What can hang from each mark
M: G
C: K
K: B C G
U: G
J: K
G: F K M U
F: G
B: K U

Each row was made from one small tree. Brackets hold a mark, then the marks that hang from it, in alphabetical order. Every link used is in the known rows. Write each row's tree.
Known rows
(U (G F)): [-33.9  10.8   6.8   0.3 -29.2  49.4  -6.7   0.1   7.0  -6.1  12.2  -9.4
 -17.9  -5.7 -22.1   5.4  26.1   3.4  -9.7 -19.2  23.2   6.5  -8.2]
(F G): [-22.0  36.0 -14.6   5.8 -10.2  44.9   5.5   4.2   3.4  61.2  33.8 -25.6
   6.9   0.2  37.6  16.3   9.6  10.4  -3.6 -23.3  45.7  -7.0 -27.5]
(M (G F (K C) U)): [ -2.5  -1.6  34.7  22.2   7.5 -19.1  13.6  18.7  14.9 -16.5 -12.9  -2.7
  19.8 -21.5 -20.7   6.2 -25.0 -14.4  -7.4   5.9 -19.7  37.3   4.5]
(C (K (B U) (G M))): [ 12.0 -14.0 -12.3 -19.5  13.1 -26.6 -16.5   3.2  -9.8 -12.3  -7.6  10.5
   9.2  27.5  -2.3 -15.9  -8.6  -9.7   3.8   9.4  15.6  -7.2  14.7]
(G F (K C)): [ -5.3   8.5   9.6  19.8   7.6   4.0   4.4  17.8  -2.5 -11.1  -1.6   3.7
  12.6  -0.7 -18.6   3.7   2.0   2.2  -9.3  10.4   3.0  19.3  -3.1]
(F (G (K C) M)): [-12.9  -8.1  -6.3  23.2  -3.9  15.0  17.2   0.6  -7.0  24.2  10.2  -9.7
   1.8   0.9  23.6 -26.6  -5.3  22.5   0.2   0.6  -5.3   5.0  -4.8]
(G F (K (B U)) M): [ -9.3  21.2 -10.4 -17.7  14.0 -11.3 -17.3   2.1  -3.3 -19.9 -28.1  23.5
   6.6  50.2 -61.2 -23.9   4.7   4.0 -27.4  35.5   6.3  31.5  25.2]
(U (G F K M)): [-38.8 -18.6   7.1  10.4 -25.5  49.0  -6.2   1.2  -9.8 -37.0 -14.4  -4.8
  -5.7  12.1 -56.0 -44.8  21.4  24.3 -18.1   7.3  -4.5  36.0  16.7]
(G M): [-25.3  17.4 -21.5  14.9 -10.2  54.6  -1.5   7.1 -26.8  29.0  -5.1  -7.7
  -1.6  -9.6   4.9   7.0  27.1  22.5  -5.5  -7.3  10.7  -0.7   6.4]
(J (K B C (G M))): [ 51.4 -23.9 -20.2  13.6   7.1 -23.6  15.0  -1.9  -6.2 -11.1  -5.4   3.0
 -28.5 -15.1  26.3   5.8  -0.2   3.6   7.1   8.7 -54.6 -23.5 -19.5]
(F (G K)): [-17.0  25.4  -7.3   4.6  -4.4  40.1   5.1  13.6  -5.0  38.1  26.0 -26.7
  27.3  27.0  17.9 -13.9  -4.9  20.0  -7.2  -6.9  45.5   7.5 -24.8]
(K C G): [ 16.2  -7.6   1.6  10.6  -5.1  -5.6  11.4   4.5   0.3  16.5  28.9   0.7
  -5.6 -50.1  52.9  30.8   4.6   3.9  19.5 -23.0   7.3 -36.1 -22.9]
(B (K C (G M)) U): [ 16.6 -36.6 -15.7  -5.1   7.9 -31.9   6.1 -14.0   2.4  -0.3  10.9  24.3
  -0.7 -38.6  41.8 -27.8  -2.3  16.0  32.6  -9.4   3.3 -44.4  26.8]
(U (G F (K C))): [-14.3 -15.7  18.5   8.7 -16.0   7.8   0.0   5.4   7.6 -35.0   6.6   0.1
  -8.4   2.8 -22.4 -14.7   4.6   7.6  -2.9  -4.2  -3.5  14.3  -7.2]
(F (G M)): [-35.5  17.7 -17.3  14.0 -18.6  54.0   8.6  -4.4  -8.3  51.6  16.5 -17.9
  -4.8  -6.9  22.5  -3.2  15.3  18.5  -6.1 -14.3  18.2  -0.1  -5.1]
(J (K C (G M))): [ 41.5 -32.5 -19.3  23.5  -5.7   8.4  27.0  -0.1  -8.7  -5.8  10.1  -7.6
 -18.7 -34.7  37.7 -11.2   7.6  22.3  11.6   1.2 -35.8 -22.7 -13.3]
(K (B (U (G F M)))): [-23.4   8.5 -10.4 -26.5 -16.6   0.2 -20.4 -19.1  12.8 -23.1 -10.9  22.5
 -35.3  23.2 -47.4 -15.7  20.6  -1.9 -20.1   3.6   5.2   9.4  19.5]
(J (K (G F U))): [ 23.6  -6.7  17.6   6.7  -9.3  17.7  25.2  -1.8  11.4  -8.3  -2.2 -22.0
  13.8  -4.8 -12.9   0.3  -9.1  -5.2  -8.3  14.7  -9.9  24.5  -6.6]
(J (K C)): [ 35.1  16.5 -28.2  17.6   9.9  28.0  12.8  17.1 -10.0  17.4  19.0 -21.3
   1.6   0.8  33.6  16.5   5.8  11.6   4.7   0.6  -6.8 -17.9 -31.2]
(C K): [-14.2  16.4  -9.5  10.3  12.1  46.1 -13.8  30.4 -30.5  18.9   6.7 -31.3
  33.6  26.1   9.9  11.5   6.8  -2.9   1.8  -4.6  35.9   4.6  -8.3]
(C (K B)): [ -4.4  27.0  -8.3  -1.1  23.9  13.1 -27.1  25.3 -27.9  13.6  -5.1 -18.8
  20.1  44.7  -3.0  27.3  -0.2 -21.3  -2.7   2.5  17.2   5.1 -13.2]
(B (K C) (U G)): [  0.0 -11.2 -17.1 -21.2   0.5  -8.4 -11.6 -11.2   9.7   2.2  28.8   8.3
  -3.6   0.5  35.4 -21.2  -1.8   9.8  32.0 -27.0  25.6 -44.4   5.3]
(K B C G): [ 23.4  -0.3   3.8   0.0   6.4 -37.3  -0.4   0.4   3.3   7.6  11.9  13.5
 -18.3 -30.6  41.8  47.2  -2.0 -14.1  15.1 -16.0  -9.8 -36.0 -27.3]

Which tree is each row?
[ 21.8  22.5 -14.9 -33.3   6.2 -28.1 -11.6  -1.4   8.9  15.3  19.4  15.1
  -1.3   7.9  20.8  20.9   0.6  -4.8   2.1  -7.0  38.6 -35.4 -16.7]
(K (B U) G)
[ 45.6 -15.1  -2.0  19.5  -1.9  -5.0  27.0   9.7  17.3 -15.6  21.1  -4.5
 -10.9 -29.8  11.7  10.1   7.2   0.0   0.0   5.1 -13.5 -11.0 -24.7]
(J (K C (G F)))
[ 21.2 -20.8   4.8  -9.0  13.2 -46.0   7.3  -5.8  28.4 -11.8  19.1  28.5
   6.1 -35.3  11.8  -8.2  -3.3  -4.6  21.7  -5.7  21.8 -30.0  14.7]
(B (K C (G F)) U)
[-26.8 -37.5  32.2  13.3  -6.9   7.0  11.0 -20.2  -0.3  -6.1 -29.5   4.7
  15.5 -36.9 -24.7 -19.2  -5.8  -2.7   6.5   6.3 -22.8  23.6  47.9]
(B (K (G F M U)))
[-38.2   5.0  15.4  11.4 -11.7  39.8  13.4  -9.9 -12.2  33.1 -14.3 -28.4
  29.5  29.3  -0.2 -33.2 -21.5  17.6 -11.0  10.9  -3.2  39.1  15.5]
(F (G K M U))
[-41.2   0.1  26.0  15.4  -6.2  33.8   5.4  -1.8 -16.8  -8.4 -41.8  -9.8
  28.6  20.0 -54.1 -25.3  -5.4   7.7 -22.7  29.6 -20.5  61.4  37.1]
(G F K M U)
[-20.3   0.7  -8.3 -26.1  -8.9  16.7 -15.6  -8.0  16.6 -12.1  17.5   6.0
   0.1  15.8 -22.0 -31.5  12.8   7.8   6.2 -14.0  44.7  -9.3  17.0]
(B K (U (G F)))
[-26.2 -14.5  31.7  12.8 -22.5  12.8  18.2 -19.7   4.8  -2.6 -24.5   0.1
   1.2 -37.8 -24.5   1.0   2.4  -2.3  -7.4   6.4 -19.1  30.5  29.3]
(K (G F M U))
[ -7.9 -29.9  -1.8  15.1  -4.5  27.2  -0.9  14.8 -27.8  -3.7  -3.0 -13.6
  16.7 -12.6  10.9 -14.4   6.8   6.7  10.2  -3.7   8.5  -1.4   9.4]
(C (K (G M)))
[-17.1  -7.1 -19.0 -27.4  -0.3   2.0 -31.3  -2.7 -15.2 -20.2  -9.7  -1.3
  -9.1  58.9 -18.5 -31.1  -0.7  -7.0  -1.1   1.7  10.4   1.8  18.6]
(C (K (B (U (G M)))))
[ 62.7  -4.7 -15.5   3.3  11.5 -28.3   9.6   6.4   4.2  -1.8  13.8  -4.5
 -15.1  -5.3  37.6  26.3  -8.6  -6.1   8.3   2.2 -27.3 -31.5 -41.0]
(J (K B C G))
[-21.2 -14.4  18.3   6.8 -20.3  22.3  13.7 -16.9 -15.0  16.4 -13.8 -11.1
  10.2 -31.0  14.5   1.5  -0.8   9.3   5.6  -4.4 -13.3   5.8  19.1]
(K (G M U))
[ 26.0   6.3   5.6 -20.7   9.5 -69.3   0.8  -9.6  34.3 -13.1  12.7  36.1
 -20.6 -18.0  -0.9  25.4  -2.0 -24.5   1.5   1.9   9.1 -19.2  -6.6]
(K (B U) C (G F))
[ 44.6   8.2  -4.8  -1.8   5.7  -2.9   7.0  10.0  16.1 -16.5   2.5  -5.5
  -9.9   8.6 -18.6  17.8   5.0  -9.8 -16.5  15.1  -7.6   3.4 -29.2]
(J (K B (G F)))
[-18.0  12.0 -25.6 -33.1 -14.6   8.4 -23.9 -18.7  -3.2  -3.7  -2.0  12.3
 -28.6  31.6  -9.0 -14.2  15.1  10.3  -6.3  -6.8  10.4 -13.4   8.1]
(K (B (U (G M))))
[-18.2  11.2  28.8  13.2   1.0  14.1   5.9  24.9   5.8 -10.5 -17.5 -14.0
  31.4   1.3 -40.0  -1.1 -20.4  -6.8 -20.6   7.1   5.0  48.1   5.9]
(M (G F K U))
[-12.7   9.3   2.8 -32.5   5.6 -10.6 -29.1   4.1  10.7 -32.5   2.8   1.3
  -1.6  61.1 -44.0 -12.8   0.4 -25.4 -11.3   3.4  31.5  17.6   4.6]
(C (K (B (U (G F)))))
[-20.7  25.2  21.1  13.8  -5.2  16.0   5.4  13.6  13.6  12.2  -4.7 -12.9
   9.8 -30.1 -20.9  26.7  -3.8 -15.7 -16.6 -12.2   5.7  32.1   3.4]
(M (G F U))
[  1.7   2.2  -6.4 -19.0  -2.2 -31.2  -4.7 -15.3  18.1 -13.7  -9.1  32.3
 -17.7  -6.3 -30.2  -3.3  11.0  -6.2 -13.9  13.0   7.1   0.8  16.8]
(K (B U) (G F M))
[ 15.0  -2.3 -17.4 -23.0   9.0  -5.8  -5.6  -0.4   4.9  17.4  28.2   6.5
  25.6  -9.8  35.0 -14.0  -1.6  14.9  26.0 -16.4  53.8 -42.5   4.1]
(B (K G) U)
[  6.3  17.2 -17.2 -32.6  -0.9 -33.9 -18.8 -16.0  12.7  -1.2  20.9  16.4
 -29.0  20.5  22.1  13.9   1.3  -7.7   9.8 -16.7  13.3 -32.1 -15.9]
(K (B (U G)) C)
[  5.8 -21.8  13.2  15.8  -1.3 -37.9   8.0 -11.0  10.8 -17.1 -13.4  31.6
 -35.1 -47.8 -11.4  24.1   9.2 -17.4  -3.6   2.1 -41.0  -3.8   5.6]
(K B C (G F M))
[ -5.0  -0.1  -6.2  11.8   9.7 -14.7   3.9  -5.1  -2.6  17.5  -4.8   0.0
  -8.9  19.1  12.1 -11.6 -11.7   2.8  -4.6   6.8 -26.2   4.8 -11.3]
(F (G (K B C) M))
[ -7.2  -0.7   9.4  18.1  14.4 -19.0  -4.0   7.7  -8.3 -28.1 -34.4  20.8
 -10.9   7.4 -46.0  -0.1   2.7  -6.2 -18.5  25.8 -40.4  27.1  13.3]
(G F (K B C) M)
[ -3.0 -47.0  22.7  16.9   1.2 -19.7  16.4 -23.6  -8.9   7.8 -18.1   4.5
  10.0 -52.1  31.6 -10.4 -17.9   2.2  32.9  -9.1 -42.9 -12.4  32.1]
(B (K C (G M U)))
[  9.7 -28.7  27.0   6.0   7.6 -25.0  12.0 -13.0   1.9  13.3   2.6  -4.2
  19.7 -41.8  47.2  11.0 -24.7  -7.8  37.3 -14.8 -18.1 -22.1  10.5]
(B (K C (G U)))
[ -9.2  -2.0  18.0   8.3  13.3 -20.5  -4.2  -9.4 -23.8   0.5 -46.0   2.8
  10.2  23.8 -12.4   2.3 -23.4  -5.9  -2.6  24.7 -57.3  28.1  20.3]
(G (K B C) M U)
[-14.4   3.6 -20.0 -31.3  -5.5  26.0 -18.8  -8.5   1.5   5.3  26.8  -5.1
   8.9  23.9  16.1 -27.7   5.4  17.7  19.5 -23.3  49.1 -32.3   5.9]
(B K (U G))
[  3.6  15.2  21.2 -11.1  -2.1 -14.2  -3.5 -12.1  -1.8  18.7 -10.1  -5.5
   8.5  -4.2  16.5  37.7 -14.2 -19.2   3.0  -4.9  -7.3  -3.6  -8.3]
(K B (G U))
[ -6.4  11.4  36.5  -7.7  -1.7 -23.1   1.1 -12.9  14.9   2.9 -18.7   3.3
   2.0 -10.6 -24.7  36.3 -12.6 -29.8 -10.5   6.0 -10.6  20.7   1.0]
(K B (G F U))
[  2.4  23.8   3.7   4.5  15.4  -8.3 -13.1  36.2   5.9 -20.5  -8.7   4.3
   6.0   8.5 -44.0  14.4  -3.8 -12.6 -28.3   6.3   4.4  27.4 -16.4]
(M (G F (K B)))
[-10.0 -22.1  -0.3   2.6  -8.5  -7.1 -13.7  -5.9 -14.6 -27.7 -18.9   5.1
 -24.7  18.3 -10.6 -17.9   1.8   8.0  -0.2   1.2 -41.5   1.5  -1.2]
(U (G (K B C) M))
[ 43.8  24.1 -29.0   5.5  21.2  -3.0  -1.2  14.4  -9.6  10.8   6.3 -12.8
 -13.6  21.1  21.1  33.5  -0.6  -7.5  -0.3   7.2 -25.5 -16.3 -37.6]
(J (K B C))
[ 52.0  34.7 -39.9 -20.5  30.1 -28.4  -3.8   5.0   4.7   8.5  13.3   3.1
  -6.5  42.3  23.3  14.3  -6.2  -3.9   1.4  14.6   0.5 -23.6 -25.6]
(J (K (B U) C))
